Every row comes from one small tree of marks. The marks that hang from a mark follow it in brackets, in the order of their numbers. Every link used is in the known rows. Which tree was each row made from?
Known rows:
Z_489[Z_80[Z_76 Z_295[Z_204] Z_821[Z_573]]]: [-1.08 -0.29 -1.04 -3.96 -1.32 -0.69 -2.46 -2.81  1.04  1.54  3.72  4.90
 -1.30  0.65  0.26 -1.49  2.63]
Z_295[Z_80[Z_76[Z_573] Z_489 Z_821] Z_204]: [-3.13 -0.34 -2.88 -1.12  0.12 -3.38 -2.48 -2.14  4.33 -1.77  2.82  3.88
 -2.22  1.23  0.04 -1.83  1.58]
Z_821[Z_80[Z_76 Z_295 Z_489] Z_573]: [-5.14  3.00 -1.80 -0.07  1.24 -5.47 -6.70 -5.98  4.32  0.74  0.88  3.64
  0.69  1.31  0.64 -3.45  0.60]
Z_821[Z_80[Z_76] Z_573]: [-2.40  1.69 -0.51 -0.31  1.17 -3.41 -2.98 -3.01  5.04 -0.57  0.69  0.11
  1.43  1.51  0.01 -2.37 -1.07]
Z_80[Z_76 Z_821]: [-2.48 -1.05  0.84 -2.90  0.63 -1.25 -2.38 -0.79  2.33 -0.51  3.22  3.43
 -0.63  0.40 -3.30 -1.98  1.71]
Z_489[Z_80[Z_76 Z_295[Z_204]]]: [-0.34  1.61 -1.24 -2.08 -1.96 -0.89 -2.08 -1.61 -1.55  2.67  3.57  5.10
 -2.71 -0.29  0.48 -0.83  2.39]
Z_216[Z_295[Z_80]]: [ 1.52  0.62 -1.16  0.08  0.57  0.49  1.53  0.37  1.36 -0.89 -0.02  0.83
  1.11  0.51  0.10 -0.07  1.28]
Z_76[Z_80 Z_573]: [-2.07  0.02  2.84 -0.81  0.41 -2.93 -1.50 -2.23  3.37 -1.62 -0.21  0.86
 -1.61  0.87  0.88 -0.87 -0.87]
Z_76[Z_80[Z_821] Z_573]: [-2.89 -1.40  3.10 -2.79  1.05 -2.73 -2.46 -2.78  4.36 -1.81  0.71  1.90
 -1.59  0.38 -0.56 -1.45  0.07]
Z_80[Z_76 Z_295 Z_821]: [-3.93  0.02  0.12 -3.34 -1.05 -1.06 -4.23 -1.77  0.83  0.87  3.80  5.85
 -1.31 -0.13 -3.68 -1.44  4.30]
Z_489[Z_80[Z_821]]: [ 0.05 -2.66  1.07 -3.72  0.99 -0.54 -0.45 -2.89 -0.26  0.98  1.70  3.07
 -0.57 -0.02 -0.31 -0.75  0.69]
Z_216[Z_295[Z_80[Z_76 Z_489] Z_204]]: [ 0.98  3.23 -3.65  0.59  0.38 -1.26 -1.41  0.55  2.49 -0.24  1.78  2.81
 -0.86 -0.01  1.24 -2.07  1.36]
Z_76[Z_80[Z_295] Z_573]: [-3.37  0.77  2.25 -1.20 -0.86 -2.63 -3.08 -2.99  2.12 -0.46  0.30  2.81
 -2.10  0.48  0.47 -0.47  1.13]
Z_216[Z_295[Z_80[Z_76 Z_489 Z_821[Z_573]]]]: [-1.14 -0.22 -1.17 -1.17  2.13 -2.27 -1.38 -2.38  4.59 -1.95  1.18  3.39
  1.58  2.04 -0.34 -2.51  1.55]
Z_76[Z_80[Z_489 Z_821[Z_573]]]: [-3.54 -1.42  1.32 -2.54  4.51 -3.70 -5.71 -4.62  3.98 -1.43 -0.34  4.98
 -0.14  0.92  0.25 -3.23 -0.49]
Z_76[Z_80[Z_295 Z_821] Z_573]: [-4.11 -0.49  2.57 -3.26 -0.28 -2.47 -3.93 -3.65  3.16 -0.69  1.14  3.79
 -2.18  0.04 -0.87 -1.01  2.09]
Z_76[Z_80[Z_295[Z_204] Z_489] Z_573]: [-3.53  2.70 -0.25 -0.35 -0.54 -4.11 -5.44 -3.71  2.71  0.27  0.44  3.90
 -3.33 -0.38  2.54 -1.97  0.85]
Z_295[Z_80]: [-1.10 -2.10 -0.65 -0.05  1.14 -0.47  1.17 -1.15  0.27 -1.54 -0.23  2.05
  0.33  1.56 -0.95  1.22  0.77]

Which tree is each row?
[-3.98  2.32 -2.20  0.20  1.25 -4.30 -5.76 -5.99  3.37  0.81 -0.80  1.86
  1.22  0.51  1.90 -2.41  0.12]  Z_821[Z_80[Z_295 Z_489] Z_573]
[-0.08  2.04 -2.94 -0.82 -0.25 -1.77 -1.45 -0.42  4.57 -1.09  2.42  2.26
 -1.01  0.32  0.88 -2.34  1.80]  Z_216[Z_295[Z_80[Z_76[Z_573] Z_489 Z_821] Z_204]]
[-1.67  0.00 -0.35 -3.86 -2.70 -1.56 -2.06 -2.83  1.05  1.74  4.38  4.47
 -2.85  0.02 -0.02 -1.23  2.87]  Z_489[Z_80[Z_76[Z_573] Z_295[Z_204] Z_821]]
[ 0.40  1.74 -3.52 -0.95  0.86 -1.10 -1.64 -0.44  4.56 -1.20  1.82  2.59
  0.18  0.81  0.97 -2.59  1.60]  Z_216[Z_295[Z_80[Z_76 Z_489 Z_821[Z_573]] Z_204]]
[-4.28  1.40 -0.03 -2.39  0.00 -3.87 -6.53 -4.26  3.73 -0.03  1.36  4.89
 -3.43 -0.72  1.19 -2.53  1.72]  Z_76[Z_80[Z_295[Z_204] Z_489 Z_821] Z_573]
[-0.88  1.46 -0.62 -1.81 -3.36 -1.73 -1.09 -2.24  0.07  2.01  3.52  3.51
 -2.86  0.47  1.44 -0.66  2.10]  Z_489[Z_80[Z_76[Z_573] Z_295[Z_204]]]
[-4.85  2.16 -2.23 -1.93 -2.20 -3.91 -6.18 -3.30  3.56  0.72  4.04  5.09
 -3.10 -0.15  0.10 -3.25  3.40]  Z_80[Z_76[Z_573] Z_295[Z_204] Z_489 Z_821]
[-1.11 -2.25  0.33 -3.88 -0.28 -0.34 -1.23 -4.28  0.11  1.13  1.46  3.61
  0.27  0.98  0.49 -0.50  2.13]  Z_489[Z_80[Z_295 Z_821[Z_573]]]
[-3.84  4.44 -3.66  0.15  0.17 -4.66 -7.00 -4.47  4.38  1.27  1.41  2.95
 -0.38  0.29  1.62 -3.49  0.59]  Z_821[Z_80[Z_76 Z_295[Z_204] Z_489] Z_573]
[-2.32 -1.86  0.70 -4.25 -0.30 -1.63 -2.20 -4.33  0.99  0.94  3.16  5.50
 -0.25  1.71 -0.75 -1.58  2.62]  Z_489[Z_80[Z_76 Z_295 Z_821[Z_573]]]
[-2.15 -0.21  1.17 -2.04 -2.26 -2.59 -0.84 -3.75  0.05  1.37  2.98  4.10
 -1.82  1.48  0.40 -0.57  2.04]  Z_489[Z_80[Z_76[Z_573] Z_295]]
[-3.93  0.79  0.42  0.87  0.11 -5.50 -2.84 -3.52  3.81 -1.02  1.64  2.30
 -1.09  2.17  0.84 -2.97 -0.21]  Z_80[Z_76[Z_573] Z_489]
[-1.31  2.64 -0.52 -1.46  0.16 -0.44 -4.79 -0.50 -0.34  1.34  0.91  4.86
 -3.01 -1.70  0.11 -0.66  1.69]  Z_76[Z_80[Z_295[Z_204]]]
[-1.27  3.71 -3.30 -0.18 -1.15 -1.10 -3.62 -2.23  2.89  1.21  0.01 -0.51
  0.40 -0.74  1.85 -0.95  0.47]  Z_821[Z_80[Z_295[Z_204]] Z_573]
[-1.09  0.31 -0.96 -4.10 -1.47 -0.66 -3.08 -2.16 -0.61  2.49  4.41  6.10
 -2.73 -0.63 -0.86 -1.31  3.31]  Z_489[Z_80[Z_76 Z_295[Z_204] Z_821]]
[-4.00  1.39  0.66 -1.04  2.59 -3.69 -6.77 -4.35  0.14  0.88  0.05  7.17
 -2.07 -0.36  0.09 -2.09  1.29]  Z_76[Z_80[Z_295 Z_489]]
[ 0.18 -0.66 -1.46 -3.74 -1.28  0.50 -1.56 -2.73  0.18  1.67  2.07  3.07
 -0.81 -0.04  1.50 -0.52  2.09]  Z_489[Z_80[Z_295[Z_204] Z_821[Z_573]]]
[ 3.07  2.59 -3.47  0.23 -0.69  1.60  1.20  2.25  1.37 -0.18  0.72  0.07
 -0.29 -0.71  1.35 -0.06  1.32]  Z_216[Z_295[Z_80 Z_204]]
[-3.94  3.80 -2.63  0.65 -2.95 -4.19 -4.96 -2.64  2.32  1.07  2.99  3.96
 -3.00  0.35  1.75 -2.47  2.36]  Z_80[Z_76[Z_573] Z_295[Z_204] Z_489]
[-5.54 -0.09  1.86 -2.63  1.16 -4.86 -6.30 -5.74  3.67 -0.57  0.86  5.48
 -2.31  0.23  0.18 -2.42  1.64]  Z_76[Z_80[Z_295 Z_489 Z_821] Z_573]
[-3.43  1.64 -0.91 -2.86  1.97 -2.58 -8.16 -3.24  1.09  1.17  1.41  7.43
 -3.20 -1.83 -0.22 -2.69  2.31]  Z_76[Z_80[Z_295[Z_204] Z_489 Z_821]]
[-2.45 -0.75 -3.67 -1.25  1.41 -2.51 -2.84 -2.10  4.32 -1.98  2.18  4.33
 -0.75  1.91  0.25 -2.04  1.23]  Z_295[Z_80[Z_76 Z_489 Z_821[Z_573]] Z_204]
[ 2.12  2.88 -3.02  0.14 -0.72  0.59  0.48  2.20  2.10 -0.33  2.00  1.49
 -0.73 -0.20  0.41 -0.77  1.74]  Z_216[Z_295[Z_80[Z_76] Z_204]]
[-4.98 -2.80 -0.13 -1.44  1.71 -4.67 -2.07 -4.50  4.32 -2.62  2.01  4.93
 -0.61  2.83 -1.63 -1.72  1.45]  Z_295[Z_80[Z_76[Z_573] Z_489 Z_821]]
